Each row was made from one path, in order. Every step used is in the known rows, and no mark comes twice. Write each row's path.
Known rows:
nepodon/bitok: [ 10   1   8 -19  31 -15  12  13  16  -1  -5  -2  16 -17 -21  11  13  24
 -11   7 -10   2  30 -18  -4   1  -3  14  12  -1  10  -6]
telo/taze/rutef: [ 19  17  22  -6  21 -29  11   0  14 -13   1   9  -2   5 -20  22 -19 -22
  22  -8  23  23  40  27   6   8  12  21  23  10  35   2]
telo/taze/puduk/rutef/kepil/nepodon/bitok: [ 21  -1  46 -27   9 -40  19   4  49   5   0 -20  49 -16 -14  32 -25 -37
  10   8  36   7  34   0  51  15  12 -31  45  22  20   6]
telo/taze/rutef/kepil/gukebit/mezoz/puduk: [ 41   1  66  -2  -1 -40  26   7  70  -5  -9  -5  53   8 -27   3  -5 -59
   6 -17  30  21  35  18  21  36  -4 -31  39  18  -2  34]
nepodon/bitok/zaref: [ 12  -1  -4  -7  23 -19  15  16  26   8   1  30  -1 -16 -11  23  26  34
   1  -4 -16  -8  36 -18   9 -11  14  25   0   9  20 -19]
femug/gukebit/mezoz/puduk/rutef: [ 10  23  57  24  19 -21  22  10  52  -6 -21 -22  59  12 -26   0  22 -49
  18 -15   7  17  15  18 -15  26 -10 -47  33  -2  11   5]
gono/nube/puduk: [ 32   6  19   8   8  -3  -7   3  36  -5  -3   6  16  14 -26   8  -5 -27
   1 -12 -18  -8  33 -25  -3 -26   0  17  25  10  23 -11]
kepil/gukebit/mezoz/puduk: [ 16   0  35   9  10 -29  12   7  57  -9 -19  -6  45   4 -28 -11  16 -44
  -3 -19  -4   2  14  -1  -3   8 -32 -30  26 -10 -22  10]
telo/taze/puduk/nube/gono/niven: [ 39  25  39 -20  -5 -42 -17 -11  48 -19  -3  23 -17   1 -16  55 -18 -16
  14   5  -3 -18   0 -33  31 -25 -23 -34   5  10  16  54]
femug/gukebit/kepil: [ 21  -7  43 -13  53   1  -4  26  30  -4   6 -12  17 -22 -18   5  15   6
   0  -9 -10   1   6   1   8  17   8 -11  -7  18  17  25]
rutef/taze/puduk/nube: [ 35   1   8   5   1  -5 -17   1   1 -25  -5  -4  -1 -12 -14  40 -27 -31
  18 -20   3   8   9  -9  24 -11  -8 -36  21  11  14  21]
taze/rutef/kepil: [ 13  -3  33  -3  24  -6  14   9  36   9   5  -7  19 -20 -16  14  -9   5
   0 -16  37   9  28  12  13  14  22   2  15  21  25   6]
gono/nube/puduk/rutef/kepil/nepodon/bitok: [ 29  -4  38  -2  15 -11  17   7  65  19  -5 -27  66   5 -28  11 -12 -28
  -8   0   6   1  47 -22  42  -1  23  -4  39  20  37 -18]
gukebit/mezoz/puduk: [  4  12  44   9   4 -26  15  12  45 -10 -25   9  36   1 -21  13  24 -45
  -1 -17 -13  -8   3  -9 -25 -13 -32 -15  20   3  -8  -2]
rutef/kepil/nepodon/bitok: [  4 -19  22 -25  34  -9  15  23  39   3   1 -19  41 -29  -9   8  -3  20
 -18  -2   5  -3  21 -23  39   2   8   6  11  18  14  -5]
femug/gukebit/mezoz/puduk/rutef/kepil: [ 18  14  79  12  11 -12  25  22  63   3 -15 -26  67   1 -20  11  23 -34
   7 -12  17  12  10  10   4  36   4 -63  34  18   8  19]
kepil/gukebit: [ 15  -5   4  -6  28 -15  -2   8  24  -8   4 -11  10  -4 -20  -9  -6   7
  -3  -9   8  11  24   4  19  12  -2  -8  16 -10  -2   5]
telo/taze/puduk/gono/niven: [ 12  24  47 -16   3 -53   2 -19  39 -25 -13  19 -34  15 -10  42  -9 -47
  24   5  16 -14  -5 -22  29  -8 -15 -27   2  -7  17  40]
puduk/rutef: [ -3  21  23   5  23 -19   9   6  17   1  -8 -10   5   6 -21  25   3 -10
  10  -1  15  12  21  22   5   6  13 -14  27  -3  24 -12]
kepil/nepodon/bitok/zaref: [ -5 -11 -12  -2  33 -22  13  14  37   5   2  18  17 -17  -4  10   9  18
   6 -16 -11 -11  30 -13  31 -18   9  33  -2   7  28 -35]
femug/gukebit/kepil/nepodon/bitok/zaref: [ 14 -25  20  -8  63 -13   9  29  55  10   9   4  38 -32 -10  -1  19  18
   5 -18 -20  -8  24  -9  39   8  21  19 -20  21  31  -5]
gono/puduk/rutef: [  5  15  31  11  31 -17  -1  -5  29  -1 -17  -6  21  16 -21  10   6 -43
  12  12  22  11  18  13   2   0  10  -3   4 -16  23 -31]
telo/taze: [ 15  18  24 -19  14 -24  -1  15   4 -22  -2  14 -14   5 -11  32  -6  -7
  11   5  -4   9  21   3  12  -7   3   9  24  13  17   4]
femug/gukebit/mezoz: [  2  15  34   2  27 -10  19  31  32 -19  -8 -10  36  -6 -17   5  24   1
  -2 -10   1   4   6  10 -11   7  -9 -27   5   5   9   8]
taze/rutef: [  7   6  11   9  32 -14  11  -2  23   1   1  -2  12  -9 -20   5  -9  -9
  11 -19  26  14  32  21  -7   5   9  18  13   1  29  -9]
femug/gukebit/mezoz/puduk/gono: [  1  15  55  13  15 -20  23   8  40 -17 -26 -14  31   9 -11  -3  39 -46
  18 -17  -9   1  -7 -13 -10   8 -34 -57   6  -2  12  28]
nube/gono/puduk/rutef: [  3  19  38   1  24 -21  -1 -12  43  12 -24 -12  25   8  -8  18  21 -31
  17  15  10  -2   6   0   7 -12   2 -21   6 -16  37 -14]
nube/puduk/gono: [  0   6  30   6  15 -26  -1   5  14   8 -22  14 -12  10  -8   8  24 -29
  20  -7 -11 -10  12 -21   1 -24 -28 -24  11   1  24   9]
rutef/kepil/nepodon: [ -5 -13  27 -13  24  -4   0  24  35  -3   4 -11  20 -19   0  12 -14   4
  -5 -17  14  -4   3  -9  41  -7   8  -4  13  22  16  -6]

Which path is each row?
[ 11   9  59 -10  14 -13   2   0  55  21 -18 -15  30  -3  -2  27  23 -17
   6  19  21  -6   3  -7  26  -2  18 -37   8   6  31   2]
nube/gono/puduk/rutef/kepil
[ 26   8  51 -14   6 -38  31  19  55  -8  -3  -9  37   5 -25  19  -2 -24
  -4  -5  42  21  35  32  32  31  11 -30  26  20   9  30]
telo/taze/rutef/kepil/gukebit/mezoz
[ 26   1  15   5  27   0 -20   8  11 -16  -4  12   6   8 -26  12  -3 -21
  -3   6   0   5  16 -16   3 -25 -14  -2 -22   2  11  -8]
gono/puduk/nube
[  3  15  41   9  22 -39  -5  -6  42   0 -25  21 -27  24 -14  14  15 -29
  14  -4 -11 -18   1 -32  12 -20 -21  -9  -7 -13  23  23]
nube/puduk/gono/niven
[ 18  28  52   6  -3 -37   4   0  74 -11 -30  15  18   9 -26  39  23 -26
  -6  -9 -29 -23 -15 -38   1 -30 -42 -38  -8   0   4  39]
gukebit/mezoz/puduk/nube/gono/niven
[ 28  17  47   6   7  -9   5  17  51 -10 -14  -9  48  -7 -17  10  30 -14
   9 -16 -25  -3   0 -23  -9 -11 -42 -63   8  17  12  42]
femug/gukebit/mezoz/puduk/nube/gono
[ 20  -3  14   0   8 -12  -7  -6  13 -18 -12  -8   6 -16  -1  29 -19 -36
  23 -21   8   0   4  -3  17   0   0 -18  33  -1  14   8]
rutef/taze/puduk
[ 16  13  28  24  14 -20  -6   3  13   3 -30  -7   8  18 -13  25  -5 -49
  34 -15  -5  18  28  17  18   5  11 -16  49  -2  40  -7]
nube/puduk/rutef/taze
[ 29   8  25   1   3  -7 -14   1  32   1  -8   6  12 -10 -14  21  10  -7
  11 -15 -26  -7   6 -33   1 -26 -36 -35  14  14  14  28]
mezoz/puduk/nube/gono
[ 10   3  28  -9  25 -12  -9  -5  40   2 -20   2  18  -6   1   6  20 -15
   8  10  -6 -15  -1 -21   2 -26 -12   0  -9  -8  24  -6]
nube/gono/puduk
[ 18  23  52  28  16 -14  20   8  37 -20 -35 -33  51  17 -15  15   9 -65
  32 -23  -2  27   8  24   6  36   6 -49  44  -6  27  11]
femug/gukebit/mezoz/puduk/rutef/taze
[ 22  12  38   7  -9 -22  27 -11  62 -20 -20 -21  30  30 -32   1  21 -67
  -2 -11  -5  -1   5 -23  15  -2 -25 -49  17 -12   3  24]
kepil/gukebit/mezoz/puduk/gono/nube
[ 37  17  28 -23 -12 -28 -14   1  22 -11   4  15  -6 -14  -9  50 -10 -14
  19   1  -3  -8  11 -22  19 -30 -30 -49  21  25  18  44]
telo/taze/puduk/nube/gono
[  4 -20  11 -14  25 -15  16  26  49  14   6  15  23 -28   1  20   7  34
  -6 -12  -1 -13  27 -22  50  -9  24  19   0  27  24 -19]
rutef/kepil/nepodon/bitok/zaref
[ 13  13  26  15  27 -11  -3  -8  14 -15 -32 -19  13  22 -10  24  -6 -60
  24   4  13  23  11  19  22  11  26  -3  17 -19  39 -23]
gono/puduk/rutef/taze
[  9  19  16  -9   4  -3  16  -7  17 -20  -4 -13 -17  16 -18  29   9 -18
   2   1  -3  -3   4 -22  17 -21   6 -15   2   1  36   6]
puduk/gono/nube
[  1  13  37  -1  14 -40   3 -21  48 -12 -15   7 -19   0 -12  27  -1 -34
  14  -5  19 -23 -14 -28  19 -10 -18 -31 -11 -18  11  30]
taze/puduk/gono/niven
[ -4  -1  52  -7  26 -17   1  -1  63  17 -19 -28  47  -4   5  14   3 -32
  12   6  26  -7  -2  -5  48 -10  12 -27   7   4  41 -12]
nube/gono/puduk/rutef/kepil/nepodon
[ 48  -1  42   9   3  -7   3   5  64  16   4 -25  37  20 -34   3 -11 -27
  -3  -3  20  12  46  -4  43  19  29 -34  47  13  19  10]
gono/nube/puduk/rutef/kepil/gukebit
[ 31   4  13  -4  -5  -8 -16  -5  16 -12 -12  -9   1 -21   0  49 -11 -18
  23 -16  -7  -4  -2 -21  29 -22 -17 -55  23  12  27  39]
rutef/taze/puduk/nube/gono
[ 16  22  22  -9  17 -22 -13   2  42  -9  -7   9 -18   1 -20  40   3  25
  -4   1 -16 -16  -5 -32  25 -26 -11 -16 -16   1  24  35]
puduk/nube/gono/niven
[ 12  15  46  20   9 -38  22   1  62   2 -23 -18  53  19 -35  -2  16 -61
   6 -13  12  15  19  21   0  23 -17 -48  40 -15  -7   3]
kepil/gukebit/mezoz/puduk/rutef
[  2 -23  18 -14  46 -26  11  22  51  16   1  20  21 -30 -13  21  24   7
  -4 -15 -24 -20  19 -13  36 -16  14  30 -18  21  25 -18]
gukebit/kepil/nepodon/bitok/zaref
[  8  12  29   7  11 -26   5 -10  31   7  -5  -8  20  -8 -20  24  -8 -37
  19  -9  34   2  17  16   2   2  -1 -36  34  -3  12  -5]
taze/puduk/rutef
